Each row comes from the steps of one walk. Every step used is in the known rows, and no mark comes twice. Write the walk behind each row, first mark first.
In the rows, 128 means zero.
Known rows:
mamo -> kapi -> baranik -> topirer -> gimis -> dopu -> rabir -> nebuf: [134  95 164 156 157 152 136  67 105 133 116 127 165 106  82 103 139 178
  94  57 120 130 111 142 109 168 110 165 117 144 172 209  96 120 131  96
 114 146 120 138 129 165 132 142]
kapi -> baranik -> mamo: [133 106 149 117 195 128 152 119 111 132 125 142 134 122 107 116 124 160
 140  78 115 139 103 143 120 127 140 100 116 142 153 161 123 150 129 138
 117 137 117 142 135 140 123 115]
fuma -> banaz -> mabok -> tisa: [140 137 115  68  89 120 133 104 130 139 105 140 133 123 136 161  99 127
 144  59 114 167 131 121 146 152 103 101 124 138 147 109 100 134 119 134
 108 165 126 154  41 109 161 109]
mabok -> tisa: [132 153 132  97 120 129 141 125 152 132 113 133 142 131 141 153 119 131
 146  89 114 139 133 128 139 141 117 114 123 123 139 118 118 149 119 133
 107 145 129 131  97 127 150 124]
tisa -> mabok: [131 167 133 112 145 134 135 140 131 136 114 127 137 127 125 149 103 116
 144  93 137 124 132 117 137 139 109 102 130 119 145 125 110 133 126 126
 120 153 114 145 115 120 148 120]
dopu -> fuma -> banaz -> mabok -> tisa -> rabir: [174 155 118  53  74 122 135 109  94 159 110 145 138 104 141 145 100 121
 153  42 104 160 144 112 158 161 104 122 123 136 147 112  72 135 131  93
 127 186 121 160  24  97 146 106]
fuma -> banaz -> mabok -> tisa -> rabir -> dopu -> gimis -> topirer: [172 168 147  57  84 133 141  95 118 140 120 141 131 112 147 144 104  95
 131  70  88 166 117 106 154 168 106 130 130 145 142 143  68 143 139  63
 126 161 135 162  51 112 161 104]
topirer -> baranik: [131 135 131 126 170 142 133 127 137 125 110 136 149 125 133 134 118 141
 147 100 109 136 109 134 117 144 143 123 130 137 144 145 128 153 117 141
 121 143 123 139 116 134 151 124]
mamo -> kapi -> baranik -> topirer -> gimis: [140  93 162 148 211 138 139  85 124 121 114 152 149  97 102  93 135 172
 122  44 144 136  87 138 111 162 122 125 110 129 158 188 111 125 124 120
 121 127 114 144 134 144 131 139]
gimis -> topirer: [135 141 144 113 170 133 135 114 145 116 117 141 144 127 118 142 133 133
 129  82 116 133 127 120 120 158 124 136 138 110 134 138 123 136 121 112
 123 133 133 143 125 132 154 120]
baranik -> topirer: [138 142 147 134 167 130 143 110 152 122 113 132 144 117 124 131 116 141
 131  74 132 132 127 125 136 146 117 128 117 121 135 140 115 136 111 119
 120 134 122 140 119 138 147 128]
baranik -> topirer -> gimis -> dopu -> rabir -> tisa: [149 144 149 148 123 145 137  74 124 122 104 113 187 113 118 135 137 152
 105  73  99 125 136 133 129 153  99 156 108 115 139 165 106 124 112 104
 116 140 125 142 101 147 154 147]
topirer -> gimis -> dopu -> fuma -> banaz: [147 141 120 101 124 137 125  93  95 149 106 135 185 118 138 126 115 169
 113  39  92 122 129 110 129 163 112 146 119 105 125 109 108  97 122  81
 123 171 135 152  73 114 143 144]
baranik -> topirer -> gimis: [142 130 144 156 179 138 134  98 151 114 104 135 168 114 130 121 125 143
 120  62 134 132 116 127 125 161 116 135 119 106 137 147 114 125 111 114
 121 133 125 142 111 134 151 146]
mamo -> kapi -> baranik -> topirer -> gimis -> dopu -> rabir: [140 106 171 146 185 146 130  63  98 130 112 136 179 109  84  96 136 182
 101  39 116 114  92 135 113 165 118 148 105 125 159 196  98 113 121  98
 115 134 123 139 124 155 127 139]
mamo -> kapi: [115 131 141 101 155 131 134 123 132 133 124 132 129 119 113 134 118 153
 133  82 124 134 117 117 126 140 125 112 122 137 146 139 128 140 123 133
 111 141 116 133 130 141 134 124]
goga -> tisa -> rabir -> dopu -> fuma: [159 201 128  80 115 139 147 145  95 166 135 113 123 110 154 135 127 118
 154  75  89 126 168 115 156 139 122 125 140 136 151 149  93 127 128  81
 133 174 109 140 124 131 137 113]
kapi -> mamo: [118 128 136 115 174 134 140 126 124 136 125 136 139 123 115 130 117 146
 142  83 117 136 114 134 127 134 131 108 116 131 145 139 125 141 126 133
 118 136 119 142 129 135 135 126]
goga -> dopu -> gimis -> topirer -> baranik: [160 155 164 106 152 142 136 110 124 120 114 131 156 127 158 112 123 145
 129 112  78 122  92 130 129 151 144 152 142 134 128 165 105 146 123 100
 135 127 147 138 118 148 160 107]
banaz -> fuma -> dopu -> rabir: [121 148 123  83 101 127 123 111 133 143 119 108 148 146 121 153  98 127
 138  88  94 153 126 128 137 165 110 103 128 158 146 122  89 134 107 110
 124 158 108 142 104 124 146 109]
fuma -> dopu -> rabir -> nebuf: [117 135 117 108  90 136 126 116 142 136 125 104 146 149 121 161  98 126
 128 118 101 150 158 132 125 164 110 131 133 169 160 154 108 149 114 114
 117 157 115 131 100 143 156 125]
goga -> tisa -> mabok: [135 195 128  96 128 135 140 144 118 147 114 113 122 127 131 153 114 116
 154  85 128 120 144 117 144 122 111 111 141 113 155 134 115 123 125 143
 122 161 112 138 123 128 160 106]
dopu -> gimis -> topirer -> baranik: [147 144 157 120 167 147 135 108 136 116 114 139 151 122 136 114 121 138
 132 103  87 129  79 128 114 152 152 153 132 135 127 157 118 158 124 108
 133 127 146 137 121 145 162 122]
banaz -> mabok -> tisa: [140 148 128  83 102 124 132 120 138 127 111 132 138 121 141 157 116 119
 144  67 113 155 126 130 146 152 108 101 128 138 151 115 105 146 114 142
 106 155 128 142  63 123 163 111]
kapi -> baranik -> topirer -> gimis -> dopu: [148 124 163 155 195 143 133  84 120 119 103 140 184 111 116 102 140 165
 107  34 126 118 100 139 122 160 114 147 111 100 146 157 111 114 121 107
 121 138 129 144 114 137 143 141]
mabok -> tisa -> rabir: [146 167 144  96 122 133 138 130 139 134 110 135 147 126 138 152 121 111
 152  86 122 142 141 119 148 139 118 131 122 112 147 124 105 158 130 118
 117 156 119 134  88 117 143 117]
topirer -> baranik -> kapi: [135 115 139 123 186 138 142 119 129 122 114 148 140 124 125 123 121 153
 140  91 111 138  93 130 114 139 153 118 128 158 157 165 123 153 121 145
 120 141 124 142 124 140 140 116]
kapi -> baranik -> topirer -> gimis: [146 110 154 160 204 139 139  92 134 117 108 142 163 110 119 102 131 154
 125  53 137 135 102 143 120 161 121 129 115 115 148 170 110 127 118 116
 126 131 120 145 120 137 140 143]
dopu -> gimis -> topirer -> baranik -> mamo -> kapi: [145 107 173 103 194 141 152  93 113 118 127 159 134 105 111  94 126 173
 125  91  86 132  45 125  95 142 165 137 119 162 148 190 120 161 135 127
 127 117 138 140 143 159 142 109]
mabok -> tisa -> rabir -> dopu -> gimis -> topirer -> baranik: [171 172 165  97 135 152 147 110 134 127 119 148 148 115 158 123 128 107
 142 109  80 141  95 125 132 160 141 148 133 145 145 175  83 170 138  80
 130 140 140 142 108 133 155 115]
tisa -> rabir -> nebuf: [129 150 134 128 121 142 136 143 137 137 119 116 133 119 123 153 120 110
 137 107 129 151 159 121 139 140 117 149 137 129 154 140 113 157 139 109
 124 167 108 136 110 129 144 123]
fuma -> banaz -> mabok: [131 131 113  86 118 123 126 111 119 138 110 129 133 122 123 154  94 131
 135  60 117 161 130 116 139 151 108 104 129 138 142 114 112 127 116 127
 117 164 118 158  59 113 155 113]
dopu -> fuma -> banaz -> mabok: [150 134 106  70 102 121 130 110  98 154 117 133 134 109 134 138  93 144
 140  46 102 151 136 115 144 159 108 108 125 148 135 111  94 119 118 103
 125 173 122 162  53 113 149 116]
banaz -> mabok -> tisa -> rabir -> dopu -> gimis -> topirer -> baranik: [179 167 160  84 116 147 138 106 123 122 119 147 142 104 158 127 124  95
 140  87  79 156  87 127 139 173 132 135 137 158 156 172  71 166 135  86
 129 149 139 154  71 130 169 103]
dopu -> gimis: [126 162 146 108 127 135 134 131 139 137 122 108 143 130 142 129  99 132
 135 101  99 127 108 122 144 126 131 127 117 134 117 118 124 152 118 108
 121 139 132 124 112 140 147 131]

Write each row's walk:
[147 176 139  92 119 137 147 135 139 139 121 133 138 124 150 156 121 102
 148  96 111 147 150 121 152 148 113 112 127 134 153 139  94 154 132  97
 113 159 115 139 102 121 138 120] => mabok -> tisa -> rabir -> dopu
[150 112 167 113 205 150 159  99 111 124 139 160 129 112 127  91 129 153
 125  99  79 138  52 136 106 149 163 122 124 183 157 211  99 153 140  99
 130 117 142 153 157 158 138 117] => rabir -> dopu -> gimis -> topirer -> baranik -> kapi -> mamo
[121 110 150 104 182 133 139 119 114 138 126 140 123 114 100 114 124 163
 139  71 128 136 105 135 121 139 131 105 119 148 154 162 124 142 131 133
 115 139 112 135 138 144 123 120] => mamo -> kapi -> baranik
[127 148 139 132 154 142 119 111 128 122 105 123 189 129 132 137 131 146
 110  60 107 118 118 120 124 153 116 143 124  93 137 119 130 117 117 112
 112 151 132 136 102 129 153 142] => topirer -> gimis -> dopu
[141  94 160 109 218 138 149  94 118 111 122 175 134 106  99 109 142 175
 129  80 105 139  70 126  87 153 157 127 129 149 164 194 123 150 133 143
 121 123 128 150 147 151 139 104] => gimis -> topirer -> baranik -> mamo -> kapi
[121 110 148  99 178 128 149 117 119 131 129 143 125 115 105 124 120 168
 130  78 116 137 100 120 116 129 135 101 114 148 156 156 129 144 128 143
 108 136 113 138 139 147 124 115] => baranik -> mamo -> kapi
[152 124 165 115 185 143 145 100 129 114 119 150 143 121 127 104 126 151
 124  96  90 131  63 125 110 145 161 148 130 153 140 178 115 156 128 114
 132 123 148 140 129 150 153 113] => dopu -> gimis -> topirer -> baranik -> kapi
[139 182 138 101  89 143 140 117 103 145 113 104 158 126 113 164 113 125
 128 103 103 118 155 123 143 133  94 124 119 129 147 142 101 131 128 114
 114 160 116 145 103 135 151 122] => gimis -> dopu -> rabir -> tisa -> mabok
[130 149 119  76  72 128 134 109 133 142 119 104 136 134 126 164 109 126
 142 103  88 166 142 137 141 154  98  99 124 173 148 132  91 146 112 122
 124 158 100 147 105 126 151 110] => banaz -> fuma -> dopu -> rabir -> tisa
[122 161 139 114 122 140 124 109 116 140 115 105 173 142 110 148 114 144
 117  85  91 113 140 120 135 142 117 141 122 118 135 129 115 129 113 103
 110 152 129 130 107 141 141 127] => gimis -> dopu -> rabir
[140 155 150  86 132 132 125 106 146 117 124 130 153 139 141 132 104 130
 125  89  89 133 103 119 128 163 124 138 124 137 126 133 117 145 118  97
 131 128 141 133 105 136 167 116] => fuma -> dopu -> gimis -> topirer
[129 160 137  87 111 130 124 124 143 132 124 112 152 141 152 135  85 131
 133  96  93 134 109 123 140 144 123 119 112 150 127 118 123 151 111 110
 124 139 129 125  97 135 159 123] => fuma -> dopu -> gimis
[152 130 161 111 184 146 158 105 124 120 131 148 139 115 141 108 124 146
 125 109  71 135  69 131 108 149 156 124 129 167 143 189 107 157 130  98
 126 122 141 148 144 155 147 116] => rabir -> dopu -> gimis -> topirer -> baranik -> mamo
[161 148 105  48  71 122 145 108 107 161 125 142 125 108 160 149  99 133
 145  54  88 162 144 121 153 169  96  86 127 170 146 124  73 123 123  88
 113 178 126 164  50 115 148 116] => rabir -> dopu -> fuma -> banaz -> mabok -> tisa
[162 100 153 111 173 136 139  60  77 149 110 162 165  89 103  83 127 204
 107   4 116 121  96 124 119 171 111 145 100 126 145 167  91  93 132  79
 126 155 125 158  97 132 123 137] => mamo -> kapi -> baranik -> topirer -> gimis -> dopu -> fuma -> banaz
[142 108 171 143 201 142 134  75 111 122 109 149 170  99 100  91 144 183
 102  26 132 118  85 133 114 162 116 142 106 113 156 177 111 112 127 111
 116 135 123 143 127 146 133 136] => mamo -> kapi -> baranik -> topirer -> gimis -> dopu
[159 129 180  98 193 149 157 102 103 126 135 159 128  97 121  97 128 144
 126  98  83 139  61 116 108 149 160 135 124 170 162 212  96 164 148  89
 131 130 124 150 148 153 130 107] => tisa -> rabir -> dopu -> gimis -> topirer -> baranik -> mamo -> kapi
[165 178 134  75 103 136 150 133 116 155 129 137 138 111 160 141 122 115
 153  82  96 137 154 119 155 156 114 115 126 144 146 136  78 145 133  73
 121 167 120 142  96 121 131 124] => mabok -> tisa -> rabir -> dopu -> fuma
[138 156 158 107 147 137 135 113 141 122 122 125 145 127 131 126 117 131
 124  94  96 126 102 118 130 146 132 146 129 120 117 135 120 146 123  94
 128 126 145 132 121 142 157 125] => dopu -> gimis -> topirer
[163 137 133 121 142 135 135  73 104 142 102 145 185 105 133 112 116 175
 106  22 107 120 123 112 130 171 105 157 110 102 126 127  96  91 118  72
 127 160 135 156  74 120 145 145] => baranik -> topirer -> gimis -> dopu -> fuma -> banaz
[143 140 112  84 122 126 139 116 109 158 120 135 139 118 133 136  97 155
 142  69 104 138 143 114 137 148 119 121 122 134 123 113 108 121 121  95
 126 164 124 150  87 117 135 128] => dopu -> fuma -> banaz
[154 173 131  95 131 139 143 141 107 155 135 128 140 109 149 133 115 120
 145  83  98 130 155 115 150 156 120 119 130 143 141 139  88 137 131  66
 130 166 112 145 114 125 127 128] => tisa -> rabir -> dopu -> fuma
[125 162 136  73  96 127 127 123 143 142 121 108 138 135 152 135  90 126
 136  85  89 151  94 124 147 149 116 106 119 159 128 100  99 143 114 105
 129 152 119 137 102 124 154 112] => banaz -> fuma -> dopu -> gimis
[151 105 162  96 193 142 141  87 115 113 128 167 148 126 123  94 114 162
 128  83  83 142  43 136 101 159 161 131 114 181 161 194 109 155 131 123
 136 117 142 149 125 148 154 105] => fuma -> dopu -> gimis -> topirer -> baranik -> kapi -> mamo
[146 106 166  83 180 137 140  86 118 112 128 163 143 118 121  99 112 172
 124  86  79 139  45 126  94 160 156 129 114 177 159 190 117 159 128 127
 129 118 134 141 126 152 152 101] => fuma -> dopu -> gimis -> topirer -> baranik -> mamo -> kapi
[162 147 147 136 154 140 133  89 115 130 108 138 191 102 139 105 133 167
 108  31 106 107 119 121 131 169 110 157 112  99 130 134 101 102 114  81
 125 150 137 144  98 134 148 147] => baranik -> topirer -> gimis -> dopu -> fuma
[168 116 143 124 167 137 139  68  87 147 105 152 179 100 120  93 122 187
 111  13 111 122 110 130 126 170 109 150 105 111 134 150  92  94 125  74
 132 159 132 161  82 122 133 142] => kapi -> baranik -> topirer -> gimis -> dopu -> fuma -> banaz
[144 143 152 150 170 140 130  90 138 115  99 133 189 116 129 122 133 154
 102  44 121 116 112 120 127 160 111 154 115  91 135 136 117 111 113 106
 116 140 133 142 104 134 154 143] => baranik -> topirer -> gimis -> dopu
[137 106 165 125 199 131 148  97 125 131 122 148 123 101  95 101 123 170
 132  56 142 135 100 137 123 145 124 116 109 144 153 180 111 137 126 125
 120 128 112 142 140 148 125 120] => mamo -> kapi -> baranik -> topirer
[168 183 107  53  83 130 140 125  74 173 129 121 113 101 149 144 106 114
 151  46  89 154 165 108 163 150 105 114 142 152 158 142  77 114 130  80
 134 195 106 164  65 113 148 100] => goga -> tisa -> rabir -> dopu -> fuma -> banaz -> mabok
[133  96 144 123 211 141 149 113 110 126 122 161 136 116 111 108 125 166
 143  85 112 142  73 139 107 134 162 109 116 167 170 182 119 152 130 153
 122 134 122 149 137 144 131 116] => topirer -> baranik -> kapi -> mamo
[159 163 150 143 120 148 140  82 114 128  99 119 183 110 115 141 125 135
 111  77 117 117 136 126 132 155  86 144 111 112 150 169  88 115 122 104
 119 149 119 154  97 136 160 141] => baranik -> topirer -> gimis -> dopu -> rabir -> tisa -> mabok
[125 148 137 135 134 147 116  96 116 129 107 109 198 139 117 139 126 146
 107  73  92 113 125 121 124 157 117 148 124 104 140 138 116 117 110 101
 110 150 131 133 100 138 146 146] => topirer -> gimis -> dopu -> rabir
